Known rows, with every way that one mark hangs from another:
K[D Z[V[U]]]: [-12.7   8.4  16.1 -20.3 -23.5 -11.9  18.8 -53.8 -18.7 -11.3 -20.4  39.5
  -9.2  45.3   1.3   5.6 -18.1 -27.2  -4.5  -7.0 -68.5 -10.0]
V[U Z]: [-10.5  24.3   1.0 -24.8  29.3 -26.6   5.9  -1.4  26.8   0.0 -26.2  15.8
 -42.6  25.3   1.6 -19.6 -24.3   2.0  17.4   1.4  -6.0  19.9]
F[V[D U[K]] Z]: [ -8.7  13.2  20.6 -29.3  14.3 -47.9  -4.8 -28.1  20.1  -8.7 -50.9   8.7
 -25.9  10.0  -8.2 -38.5 -17.2 -42.1 -24.9  11.6 -21.8  -1.1]
K[D]: [-10.9  -0.6   8.5 -18.1  -5.7   0.7  -0.3 -22.1 -13.3  -0.6 -10.8   4.5
  17.0  20.6 -27.4  13.1 -15.8 -16.4 -10.9  11.8 -18.7 -18.8]
K[D Z]: [  7.4   6.0  23.4 -18.6 -14.4   7.3  13.6 -34.7 -23.4 -15.5 -10.8  24.8
  16.2  23.2   4.3  11.6 -16.4  -2.3 -17.4   4.2 -25.5  -9.8]
V[K U]: [-21.4  22.7   3.6 -22.3  11.4 -19.4  -4.8  -3.2  18.3   9.1 -27.3   4.1
 -24.2  18.1 -11.0 -12.1  -4.0  -9.8   8.1  15.7 -12.2  17.2]
D[Z]: [  9.3  -1.5   7.0  -0.5  14.5  -6.0 -13.3  -1.8  -7.3  -9.5 -11.7 -19.8
  -4.1  -6.5  -1.3 -16.7   8.9  -7.5   0.7  11.9   1.7   7.1]
D[Z[U V[K]]]: [  1.1   6.4  -2.4 -23.6 -19.3 -39.2  -1.5   0.9 -31.8 -11.0  -6.6 -17.5
  14.1  13.4  -1.8 -23.0  28.7 -28.5  23.9   9.8 -21.0  16.6]
U[K[D Z[V]]]: [ 30.3   0.4  29.7 -37.8 -30.1 -13.2  27.7 -39.3 -32.2 -19.9  -7.5  35.4
  11.9  24.3  10.7 -17.1 -15.3 -15.8 -36.3 -12.2 -45.6 -33.4]
V[Z]: [  8.5  10.8   9.5 -25.1  22.7 -15.4  10.7   6.5   8.4  -9.7  -5.8   8.6
 -14.7  11.0   6.7 -17.9 -18.0  11.9  15.1  -2.0  10.8  11.4]
F[V[U] X]: [-20.5  -0.9  25.9   1.2 -11.7 -58.3 -17.4 -23.4  11.1 -17.3 -31.8   7.8
  -1.1  14.2  -9.7  -1.8  17.3 -41.9  15.2  -4.8 -21.1 -33.9]
D[Z[U V]]: [  6.5  -2.3 -11.5  -1.6 -22.6 -29.8  -0.9  -3.9 -30.7 -10.7  -0.4 -14.1
   9.1  11.0   3.9 -12.7  24.8 -30.8  17.8  -2.6 -25.3   8.0]
Z[V[D]]: [-23.3  -0.8  -7.8 -33.9 -18.7  -4.2   6.1 -32.1 -20.8   5.4  -1.3   4.1
   2.5   8.7 -10.7 -16.6  -7.9 -23.3   9.9  -7.3 -34.6   0.9]
U[D[Z[V]] K]: [ 27.2 -11.8  29.9 -31.7  24.2 -24.0  -4.8 -24.0 -37.0  -8.6   2.8 -11.4
 -10.3  -1.9 -15.4 -48.3   4.0 -13.4  -6.3 -15.7 -17.2 -25.5]
U[D[Z[V]]]: [  4.1 -17.2  23.9 -13.4  23.1 -10.3  -7.1 -30.2 -42.8  -5.6  10.9 -14.4
  -3.0   2.6 -17.3 -23.3   6.7 -11.9  24.4 -15.7 -23.2  -9.7]
K[Z]: [ 16.1   7.3  14.1  -0.5 -11.4   6.2  13.2 -12.7  -9.4 -14.0  -0.9  19.7
  -1.8   4.0  31.0  -3.1  -0.5  15.7  -6.7  -7.8  -6.5  10.1]
F[Z[U]]: [ 16.5   6.5   6.1   4.8  -4.3 -27.3   9.9   4.8  -7.9 -15.5  -7.6  -4.9
  14.4  -1.1   8.5  17.5   9.5 -16.9   2.1   6.4   0.2  25.8]
U[D K[Z]]: [ 36.3   6.1  39.3 -28.1  16.9  -2.2  12.0 -23.9 -22.0 -10.0   3.3  15.9
 -10.7   4.3  15.8 -30.3 -11.2  22.2 -23.1 -19.8  -0.9 -14.4]
F[V X]: [ -4.2 -13.4  33.3   1.5 -20.4 -48.3 -10.8 -13.4  -6.9 -24.6  -8.7   1.1
  26.6  -1.7  -4.7  -1.3  24.7 -31.6  12.7 -10.0  -3.5 -41.4]
K[D[Z[U]]]: [ -4.1   6.6  -2.1 -18.2 -10.7 -19.6 -12.0 -14.2 -28.1 -10.5 -20.8 -19.6
  22.3  26.8 -26.0   5.2   3.6 -32.7  -3.4  23.1 -19.3  -2.8]
Z[U]: [ -2.8   7.5 -16.7   0.5 -21.2 -14.0   0.7   8.6  -7.6   1.6   1.0  -6.6
  11.3  14.3   1.6   8.8  10.9 -10.1   6.1  -0.9   0.0   9.3]

Rows:
[  2.8   3.1   7.1 -19.1 -52.4 -17.0  24.1 -38.7 -47.0 -16.8   1.1  29.6
  28.5  43.2   9.3  15.1  -0.2 -24.5  -0.4 -12.2 -52.6  -8.0]	K[D Z[U V]]
[-10.9   1.6  40.3 -40.0 -25.8 -78.0 -22.7 -24.8 -37.2 -36.2 -38.6 -19.5
  52.7  24.2 -36.1  -5.8  34.5 -63.3  15.7  26.9 -17.0 -35.5]	F[V[K[D[Z[U]]]] X]
[-33.9  32.2   0.8 -57.4  24.7 -22.0 -23.2 -24.7   6.1   6.9 -52.2 -21.2
 -30.1  14.8 -24.1 -41.6  -6.9 -24.1   8.4  37.3 -20.2  32.1]	V[D[Z] K U]
[ -0.1   2.3  18.2 -30.7  17.5 -27.8   3.0 -32.5 -11.4   8.0  -6.0  12.0
 -34.4  22.7 -17.0 -35.0 -13.4 -20.3  -5.3 -24.7 -36.6 -25.7]	Z[V[U[D K]]]
[ 29.7  11.7  -3.1 -17.8  -4.2 -32.1  -9.7  13.3  -8.8  -9.1 -20.5 -24.2
   0.0   1.5   3.4 -34.1  16.4 -15.7 -22.0  11.9   5.3   0.8]	D[Z[U[K]]]
[-13.9  25.1  32.7 -74.8  11.1 -83.7  -8.6 -32.1  22.7 -17.2 -57.1  11.7
 -25.7  22.8 -13.4 -57.6 -16.8 -40.6  -0.2  -1.8 -15.3 -27.5]	F[V[D U[K] Z] X]
[-40.6   9.6  -6.2 -17.7   9.1 -30.1 -30.4 -29.7   5.3  -2.4 -46.4 -10.8
 -26.1  20.1 -19.6 -41.5  -1.8 -40.1   9.6  15.9 -27.7   5.2]	F[V[D[Z] U]]
[  2.3  28.6  17.3 -61.9  27.4 -37.4  10.4 -18.8  21.1  -4.7 -42.9  21.9
 -31.8  43.1 -21.5 -31.0 -44.8 -16.2 -22.3  14.0 -20.3 -14.0]	V[U[K[D]] Z]
[ -9.4   3.4  -1.0  -4.5   4.8 -26.4  -7.8 -19.8  -5.4  -2.7 -22.1  -2.9
 -28.5  13.4  -2.4 -21.1   6.3 -31.5  13.1   2.2 -39.8   5.8]	D[Z[V[U]]]
[-18.4  30.2  10.6 -80.5  25.2 -22.2   6.6  -8.9   3.8   0.2 -24.0   0.3
 -12.3  16.2 -12.1 -41.3 -26.9   6.4  21.7  18.3   5.2  29.2]	V[D K Z]
[ -6.3  18.0  26.3 -66.5  21.8 -24.1  10.9  -9.9  -3.9 -10.7 -21.4  10.1
   6.9  31.4 -25.7 -14.5 -28.9  -3.1  11.2  23.0  -4.2   2.2]	V[K[D] Z]
[ 11.7  11.9  23.1 -29.4  48.7 -24.7 -19.9 -20.7  -2.5   2.7 -28.5 -14.8
 -41.8   9.4 -22.9 -46.7 -11.1 -10.7 -15.9   5.3  -8.7  -9.0]	V[U[D[Z] K]]
[ -8.6  -1.5  21.9  19.2  12.1 -39.4  -3.6 -14.3  18.1 -17.4 -28.0  13.0
 -17.2  10.3   1.5  -0.2  -0.5 -32.6   5.6   3.1 -15.9   2.8]	F[V[U] Z]
[  6.1  15.8  24.3 -34.3  -0.9 -12.3   9.2 -16.7 -36.0  -6.0   5.4   8.8
  12.6  25.0   9.6  -8.6   7.6  14.6  19.0  -8.2  -2.6  19.9]	V[K[Z[U[D]]]]
[ -1.6  11.0   6.9  -3.1 -19.9 -12.2  18.2 -31.8  -8.5  -8.5  -9.5  36.8
 -26.3  24.4  29.2  -7.2  -4.4 -10.1   6.9 -17.2 -49.2   7.9]	K[Z[V[U]]]
[ 14.2   7.6   6.0 -20.2   8.8 -38.6  -5.3 -14.9   0.6  -6.0 -28.6   0.2
 -34.9   8.4  -1.6 -46.6   2.7 -33.9 -16.0   1.2 -34.8 -10.5]	D[Z[V[U[K]]]]
[ 27.1  -2.1  30.4 -30.4  41.8 -14.5 -15.2 -12.9 -20.6  -5.9  -9.4 -23.9
 -13.4  -7.9 -17.5 -44.9  -2.4   1.4 -16.1  -1.1   8.8 -15.8]	U[D[Z] K]
[ -9.4  15.1   7.6 -50.6 -17.4 -42.0  16.2 -22.2 -28.8  -8.6 -14.3  -4.2
  19.2  11.1  -6.0  -8.0   6.0 -37.7  18.2   8.7 -29.4  34.0]	F[Z[U V[D K]]]
[ 21.6  -5.0  35.2 -11.7 -28.3 -67.9  17.1 -18.3 -29.4 -34.6  -4.6  -1.0
  37.4  -7.0   6.4  25.5  29.3 -49.7  17.1 -11.8 -28.1  -3.1]	F[X Z[U V]]
[ 15.8   5.6   8.3 -27.7   5.2 -21.4  -1.4  -5.0 -21.4   5.4   5.1  -9.6
   1.6  16.2 -13.0 -21.0   0.2  -3.2 -12.5 -15.0   4.6 -14.2]	Z[U[D K]]
[ -3.9  27.1  18.1 -23.0   3.6 -12.0   8.3 -15.9   8.6  -5.7 -27.9  23.6
 -24.5  19.4  20.0 -13.8  -4.9   5.1   1.3   9.2 -18.4  24.3]	V[K[Z] U]
[  5.1  14.5  33.0 -40.9 -10.2  -0.8  12.4 -30.2 -22.6 -16.2 -16.8  22.7
  19.8  24.1  -1.8   0.7 -11.3   1.0  -8.2  17.2 -20.6  -1.2]	V[K[D Z]]
[-24.8  -3.6  24.1 -30.9 -22.0 -45.7 -16.4 -34.2 -11.5 -16.1 -22.4  -3.1
  22.3   1.2 -18.2 -13.8  12.2 -39.8  12.6  -3.2 -14.5 -32.9]	F[V[D] X]
[-20.1   4.5  39.5 -55.6  -2.4 -61.8 -28.3 -29.7 -20.9 -26.3 -42.5 -25.6
  23.2  -5.4 -25.2 -40.7  25.1 -45.1  20.6  24.8  -8.3 -16.5]	F[V[D[Z] K] X]
[ -4.4  19.6  20.2 -58.6  29.3 -35.5   6.2   1.5 -17.6  -1.0   0.3  -4.2
  -2.3  31.2 -14.5 -25.1  -8.5  12.6  40.1  -3.2  13.9  21.9]	V[K Z[U[D]]]
